Each row was made from one walk, in order. Every step used is in the known rows, and no mark comes twice. Write each row's walk.
In the rows, zero is written as 128.
Known rows
z -> w -> u -> f: [190 114 143 84 138 133 102 142 177 142 161 123 92 124 76 117 160 162 173 165 136 141 135 107 127 147 93 186 152 111 78 143 190 106 116 76 114 98 187 121 75 165 99 126 135 93 139]
u -> w -> z: [165 129 117 129 103 85 108 138 137 116 158 138 97 127 103 130 169 160 179 117 86 163 127 123 142 107 117 164 122 99 89 154 163 93 142 123 161 136 160 97 89 156 103 129 131 133 103]
s -> u -> f -> v -> r: [161 136 158 58 144 162 78 104 172 156 117 126 78 68 99 116 136 152 158 110 122 107 123 175 118 182 133 120 77 169 125 122 171 58 132 131 133 101 153 122 107 139 153 142 128 159 114]
s -> u -> w -> v -> f: [170 127 158 124 171 91 135 118 153 106 129 114 57 106 110 137 168 155 154 77 107 139 148 135 153 133 163 151 128 109 96 174 188 66 96 142 165 140 160 97 86 183 155 84 156 172 97]
q -> u -> w -> z: [141 146 140 137 87 67 93 141 160 122 165 120 87 132 98 144 167 143 204 114 96 151 126 131 127 113 138 148 106 93 108 172 185 74 159 119 181 142 179 103 90 179 116 126 136 124 95]
q -> v -> r -> c: [118 140 115 125 82 167 120 116 95 164 109 154 145 67 96 155 124 107 142 148 110 130 140 167 109 156 119 143 89 164 132 141 113 126 180 172 160 145 123 123 164 115 89 114 94 118 148]
u -> s -> y: [102 123 120 155 142 136 108 126 100 108 143 105 100 147 127 144 117 121 109 158 139 148 81 106 118 135 155 136 108 162 141 129 162 120 122 166 99 132 153 158 115 149 143 123 132 118 106]
v -> f: [145 112 143 143 138 116 141 120 144 111 137 107 113 134 110 117 134 117 146 130 108 152 152 136 115 146 147 122 145 110 112 145 143 106 130 137 145 143 157 129 142 126 142 111 140 134 128]
u -> s: [110 134 125 141 141 118 99 115 123 118 150 113 110 139 109 146 127 130 138 152 129 154 107 127 141 120 142 121 120 143 140 150 151 120 129 145 117 137 158 141 122 139 129 137 112 123 116]
q -> u -> f: [128 153 168 111 106 132 97 109 165 158 136 100 95 127 104 131 139 98 153 139 150 114 121 138 104 151 151 123 114 129 130 151 172 85 131 107 131 122 181 144 114 148 156 114 153 110 128]
z -> w: [147 116 111 123 120 99 128 151 148 108 145 142 132 145 113 122 146 151 154 140 112 152 138 112 137 143 107 150 140 124 113 119 149 124 141 111 145 130 144 100 110 142 109 134 128 114 117]
f -> u -> w -> v: [138 101 152 121 157 83 118 121 116 149 161 120 71 117 126 167 170 169 137 84 99 113 125 133 158 83 113 182 114 109 122 174 171 89 128 135 133 97 166 117 77 189 118 130 151 113 97]
f -> v -> s -> u -> w -> z: [130 109 119 94 135 95 94 133 163 119 148 113 43 74 108 119 170 181 210 116 86 119 104 162 170 135 136 134 95 113 107 151 224 66 139 139 201 121 165 81 88 206 118 154 111 170 101]
z -> w -> u -> s -> y: [138 96 114 132 160 121 100 158 136 98 175 112 86 151 98 143 135 161 161 180 136 157 90 89 137 138 115 190 131 137 111 141 204 109 123 133 107 112 177 141 87 190 99 127 120 94 105]
s -> u: [127 149 128 108 146 126 118 147 141 110 113 135 111 112 145 127 127 139 114 115 135 114 129 143 132 149 149 117 111 140 132 122 145 105 109 117 147 139 123 109 112 141 144 120 127 157 114]
v -> q -> u: [122 157 149 116 138 129 116 132 164 145 129 118 94 140 113 134 143 122 151 108 136 102 112 122 121 118 151 128 80 139 143 165 138 116 162 108 174 135 137 159 159 169 156 132 145 100 133]
w -> u -> f -> v: [159 105 177 73 167 153 87 111 185 163 139 94 68 92 97 106 159 150 178 139 135 102 114 134 136 135 110 158 126 128 121 170 199 92 129 111 101 76 170 145 91 170 138 143 131 99 159]
u -> f: [152 137 151 106 128 146 114 103 144 150 127 115 107 123 107 118 137 119 123 143 143 130 126 123 116 144 133 132 129 133 111 133 146 110 116 115 106 115 162 138 104 123 142 116 144 118 136]
s -> v -> q -> u -> w -> z: [135 175 141 114 133 77 106 146 168 113 177 123 53 125 93 144 195 156 221 111 107 129 111 115 118 107 156 142 64 126 116 187 181 59 168 116 221 169 181 116 97 215 117 138 147 127 129]
f -> v -> r: [134 107 130 97 133 144 101 112 145 148 127 129 112 88 100 129 126 153 182 107 99 121 124 165 128 142 110 122 94 157 139 121 136 96 168 155 137 102 125 135 149 125 120 161 112 138 119]
q -> v -> s: [91 135 134 141 109 145 140 122 99 161 130 100 108 85 90 143 127 102 147 165 142 112 111 149 153 137 146 115 117 135 137 134 154 121 143 157 169 132 135 133 160 165 114 129 109 143 148]
w -> u -> s: [131 114 134 127 163 128 91 124 138 128 171 109 92 122 94 151 128 147 161 163 137 147 105 119 145 106 126 149 134 121 129 172 171 121 120 124 108 117 167 144 110 162 106 137 108 112 128]
v -> q: [144 137 126 109 154 145 132 130 140 137 119 133 107 137 117 121 138 137 122 108 127 114 117 116 134 114 124 140 100 144 124 145 117 138 143 112 153 127 118 155 152 146 143 137 138 112 145]
s -> v -> f: [120 132 147 135 160 104 152 123 143 92 160 100 99 120 117 128 150 118 168 146 120 146 148 133 103 152 171 100 127 127 128 140 151 81 123 152 159 165 171 114 120 141 129 114 141 152 143]
u -> f -> v: [141 121 165 90 147 145 100 94 168 149 120 99 89 107 109 101 154 132 154 128 124 112 115 143 129 147 129 129 109 152 134 146 173 95 142 130 112 96 159 139 107 146 157 145 139 110 149]
s -> u -> f -> v: [140 139 165 74 163 143 91 113 184 132 105 103 67 96 128 98 153 141 135 115 133 97 114 159 135 168 150 120 96 161 139 141 193 74 121 116 133 107 152 120 91 161 174 132 138 141 134]
u -> s -> v -> r: [108 151 121 126 146 125 102 107 103 121 183 125 105 97 83 171 119 148 181 158 131 158 112 144 110 138 148 99 81 167 139 126 134 87 128 174 138 149 169 126 120 129 95 149 105 158 114]
f -> v -> q: [133 120 139 95 172 139 119 122 171 141 114 117 88 121 122 104 151 151 152 97 108 102 105 130 152 118 124 135 80 162 148 163 144 123 174 123 155 109 115 159 154 168 156 164 133 103 156]
c -> r: [112 117 107 115 110 144 139 112 119 130 115 143 137 108 144 119 124 139 110 145 128 129 136 140 112 140 121 141 126 148 119 137 127 159 139 125 139 136 133 118 118 120 113 113 106 107 127]
s -> v -> f -> u -> w -> z: [147 115 148 129 149 42 114 149 146 80 213 95 48 119 113 142 196 163 205 133 58 168 142 145 112 127 152 150 106 90 105 182 208 27 151 141 195 149 233 86 65 186 94 136 153 145 102]
q -> v -> f -> u: [119 120 174 150 145 102 128 136 135 120 143 79 88 123 111 143 156 107 134 143 98 135 141 164 128 146 160 141 114 119 152 182 175 67 175 147 167 135 182 133 141 166 128 122 142 120 132]
w -> u -> s -> y: [121 108 127 140 168 147 97 140 119 119 159 98 88 133 112 147 121 135 135 165 152 140 79 100 125 121 138 166 118 135 129 150 184 114 110 144 85 114 159 165 102 172 118 119 120 107 112]
f -> v: [117 111 142 115 150 125 114 120 153 129 120 111 106 112 129 115 141 142 155 110 114 110 116 145 143 128 126 123 111 149 151 141 154 114 157 139 134 105 125 131 131 147 145 151 122 119 140]
z -> w -> v: [147 112 117 115 146 90 141 143 148 118 136 157 120 121 101 129 161 173 145 113 129 133 133 93 159 123 95 173 153 138 104 144 155 133 129 112 134 100 148 107 104 168 103 123 134 94 123]

Write each row's walk
[145 128 103 108 113 99 105 144 134 118 162 129 62 85 109 133 154 165 183 129 102 135 114 144 151 129 135 140 113 92 83 138 196 80 109 133 198 141 165 80 88 185 105 132 116 179 85]
v -> s -> u -> w -> z
[138 112 141 129 132 97 105 132 118 137 166 104 83 147 139 161 151 151 144 110 80 130 128 151 138 102 129 161 100 97 130 150 166 82 141 135 148 124 166 114 84 165 118 140 144 132 95]
f -> u -> w
[160 105 108 111 108 144 118 93 96 168 132 166 114 67 100 169 143 154 160 93 90 137 144 132 132 110 93 174 107 130 94 156 127 121 131 173 148 122 134 107 108 139 87 102 116 122 116]
u -> w -> v -> r -> c
[159 73 145 68 152 139 98 118 191 162 175 97 59 84 64 110 162 173 219 171 129 111 114 131 152 150 85 165 141 111 95 145 234 98 131 109 140 68 195 121 96 196 100 161 115 95 150]
z -> w -> u -> f -> v -> s
[76 134 139 129 179 89 96 132 112 101 200 100 75 130 135 171 146 144 141 164 121 133 101 143 128 120 156 115 90 148 170 163 174 77 136 150 140 139 203 127 93 173 108 163 124 126 119]
f -> u -> s -> v
[110 80 152 149 197 97 113 118 118 102 167 91 53 129 119 151 144 138 112 129 119 145 95 108 134 121 153 165 122 145 143 183 209 83 126 174 107 101 211 162 103 188 141 117 163 94 90]
w -> v -> f -> u -> s -> y
[165 103 119 108 144 111 121 166 164 119 159 133 113 129 99 129 146 173 181 150 122 138 141 108 140 129 91 180 153 104 96 142 170 122 133 90 133 110 153 109 98 167 85 133 117 103 127]
z -> w -> u
[178 101 170 63 151 172 74 101 176 184 148 111 77 66 62 123 139 163 204 134 124 115 120 156 120 149 92 157 108 135 108 148 177 80 141 123 108 73 168 144 113 147 115 150 123 116 140]
w -> u -> f -> v -> r
[88 107 125 144 159 118 90 139 94 113 166 93 78 151 145 156 120 131 95 153 119 134 79 121 123 129 149 156 89 150 162 142 182 94 133 158 101 115 182 158 103 166 130 140 139 105 89]
f -> u -> s -> y
[125 137 165 159 127 119 145 125 137 119 121 91 110 121 92 127 150 97 145 145 118 149 145 154 132 152 166 127 127 130 134 164 156 88 157 153 162 155 154 133 154 148 144 101 130 137 149]
q -> v -> f
[163 151 116 110 122 87 101 157 151 93 138 144 80 114 122 128 171 171 163 106 92 152 127 136 140 127 140 155 108 110 93 150 182 72 121 112 177 147 156 78 70 171 116 120 129 165 88]
s -> u -> w -> z
[93 142 157 117 168 111 75 105 190 138 143 90 54 138 97 138 148 138 191 118 124 111 83 139 153 112 161 113 57 175 179 199 189 97 186 137 169 121 167 177 153 204 168 169 131 91 132]
f -> v -> q -> u -> s
[145 112 141 131 185 75 117 144 173 73 218 92 69 130 68 147 166 164 227 196 120 185 137 112 127 145 143 149 141 114 109 176 215 72 124 131 159 151 224 107 83 187 89 130 116 124 132]
z -> w -> u -> s -> v -> f
[100 89 129 107 140 137 119 107 137 152 137 101 93 87 113 118 128 139 176 139 119 99 105 150 155 129 124 105 116 131 141 131 172 123 147 158 153 99 137 131 146 162 131 162 111 131 141]
f -> v -> s
[130 89 107 114 135 106 148 126 125 137 152 143 107 93 84 135 148 166 165 134 138 123 120 99 171 127 86 156 153 121 97 128 166 140 118 131 156 92 156 109 121 184 88 136 121 112 123]
z -> w -> v -> s
[123 136 160 135 127 90 117 110 142 155 143 118 79 118 105 165 162 140 178 82 128 110 121 125 146 96 148 154 111 114 124 177 174 86 132 136 151 123 154 118 98 196 143 106 152 124 107]
q -> u -> w -> v
[147 104 155 136 167 108 150 107 148 117 128 122 102 107 101 122 152 135 141 105 127 136 145 117 140 125 133 142 159 123 110 169 152 113 120 142 133 116 161 131 130 147 142 102 148 122 130]
w -> v -> f
[126 130 132 110 169 137 90 122 120 133 201 120 87 83 66 176 124 166 208 170 137 145 108 140 116 127 129 130 100 146 125 148 161 84 122 152 127 127 180 132 108 155 75 152 99 146 124]
w -> u -> s -> v -> r
[136 123 180 158 133 86 124 132 127 130 162 63 61 137 104 163 174 118 163 126 69 153 145 175 143 127 171 160 98 101 135 187 190 41 172 155 178 151 188 116 113 185 131 110 149 142 118]
q -> v -> f -> u -> w
[145 111 119 121 153 99 94 150 156 107 183 120 94 142 79 145 144 173 189 177 125 165 115 106 154 124 101 170 145 119 107 164 190 117 131 107 127 119 187 123 96 178 88 144 105 98 115]
z -> w -> u -> s
[123 159 131 102 179 135 140 136 133 123 144 125 95 124 120 129 152 141 140 126 138 111 115 116 121 125 149 120 83 163 137 143 125 112 135 125 165 151 132 142 137 165 129 144 138 129 159]
s -> v -> q
[120 100 148 149 164 83 97 116 142 99 183 79 74 146 113 154 134 131 145 155 89 167 124 146 128 130 152 131 118 114 145 180 185 81 147 150 139 132 218 140 118 151 129 141 134 118 99]
v -> f -> u -> s
[125 147 137 106 211 135 108 131 143 123 187 107 58 118 89 150 155 162 177 160 149 123 89 109 139 103 141 140 89 155 139 189 165 110 129 120 145 139 171 161 115 193 106 152 118 113 160]
w -> u -> s -> v -> q
[117 162 158 103 125 163 108 115 125 162 113 92 69 67 86 129 139 102 125 166 167 98 108 167 144 181 168 111 106 152 128 132 193 78 106 132 163 133 163 123 125 175 142 113 126 163 145]
q -> v -> s -> u -> f
[149 109 128 120 118 64 94 152 135 117 179 122 78 126 125 146 174 172 169 114 67 149 122 139 135 98 109 180 108 87 106 169 185 74 157 119 162 119 191 102 70 175 93 149 141 118 86]
f -> u -> w -> z
[128 148 142 132 99 151 118 123 106 159 123 132 130 91 77 153 127 120 148 131 124 132 130 162 129 144 132 134 94 161 135 128 120 97 166 155 153 134 122 133 167 129 107 131 112 147 131]
q -> v -> r
[139 81 163 73 158 165 95 95 168 183 155 83 53 65 76 109 141 144 198 164 141 92 103 140 144 138 105 141 129 116 112 158 216 98 118 126 123 66 180 147 113 185 121 155 119 113 158]
w -> u -> f -> v -> s
[113 155 140 132 115 131 123 129 105 149 128 94 65 88 100 157 148 124 157 139 124 115 114 173 168 144 177 123 90 124 127 138 189 71 121 158 194 155 135 96 118 197 128 109 116 191 118]
q -> v -> s -> u -> w
[171 119 162 90 148 155 104 117 159 159 146 109 91 108 92 119 144 138 152 152 148 117 126 122 121 136 110 165 146 111 101 156 172 104 104 98 97 98 168 143 93 148 120 119 135 107 148]
w -> u -> f
[108 91 144 99 141 176 112 95 130 164 130 76 64 88 108 102 131 119 144 152 143 94 78 129 124 164 142 127 103 151 126 114 205 93 120 169 114 83 163 157 119 171 156 135 144 116 135]
u -> f -> v -> s -> y
[150 151 132 119 135 114 113 134 132 115 130 123 85 127 138 140 146 148 139 100 109 131 133 147 143 134 160 139 101 116 117 136 161 80 108 130 161 152 127 90 84 160 147 112 133 179 97]
s -> u -> w
[90 152 137 123 127 144 129 140 111 142 114 108 89 74 112 137 124 111 129 151 154 94 111 164 158 163 169 113 104 146 145 130 177 93 123 146 185 141 131 113 148 181 131 121 109 172 136]
q -> v -> s -> u
[154 119 163 154 116 57 109 147 145 110 174 86 58 120 87 144 197 143 183 131 53 170 142 162 137 125 146 176 108 93 112 204 213 36 191 142 199 148 215 101 97 195 107 121 141 127 110]
q -> v -> f -> u -> w -> z
[125 148 150 140 101 94 107 116 149 145 153 101 90 147 119 158 150 122 183 110 111 129 131 145 127 115 161 132 98 104 132 157 165 78 144 136 165 147 153 118 104 168 140 116 142 137 103]
q -> u -> w
[148 164 172 94 134 145 100 106 181 166 130 104 75 139 94 122 148 110 143 120 149 107 112 123 107 138 152 133 87 144 126 168 161 96 148 96 149 123 169 169 134 172 167 128 161 93 142]
v -> q -> u -> f
[160 157 138 119 115 84 95 143 178 134 156 127 66 140 92 134 180 153 200 95 92 138 113 120 131 99 138 162 79 110 104 190 173 82 174 103 203 144 167 130 113 199 130 136 150 109 111]
v -> q -> u -> w -> z
[123 129 125 118 176 87 107 155 150 94 209 114 83 127 83 153 163 179 208 191 136 159 111 107 140 130 122 149 127 135 123 160 200 92 123 118 141 137 199 107 75 194 75 147 103 115 133]
z -> w -> u -> s -> v
[124 120 159 136 195 102 114 123 151 88 199 77 60 118 85 150 151 138 200 184 132 162 126 128 121 135 166 120 130 119 125 187 195 76 113 146 138 149 213 131 103 176 108 124 120 138 140]
w -> u -> s -> v -> f
[125 147 159 107 163 123 125 123 165 155 119 134 85 113 105 139 155 136 145 77 154 83 108 102 145 102 133 146 99 149 139 188 151 125 149 110 160 111 140 168 149 193 149 128 152 85 139]
w -> v -> q -> u
[148 131 135 56 128 182 77 96 160 155 100 146 94 50 113 120 135 139 147 128 107 105 132 176 103 188 119 131 73 175 124 132 171 83 142 144 146 112 156 109 111 127 135 126 112 130 133]
s -> u -> f -> v -> r -> c
[147 126 136 105 183 139 142 123 139 149 116 149 98 107 106 123 153 156 118 82 142 97 112 94 157 97 107 159 112 152 120 166 127 147 136 116 139 105 117 161 145 174 139 130 146 96 148]
w -> v -> q
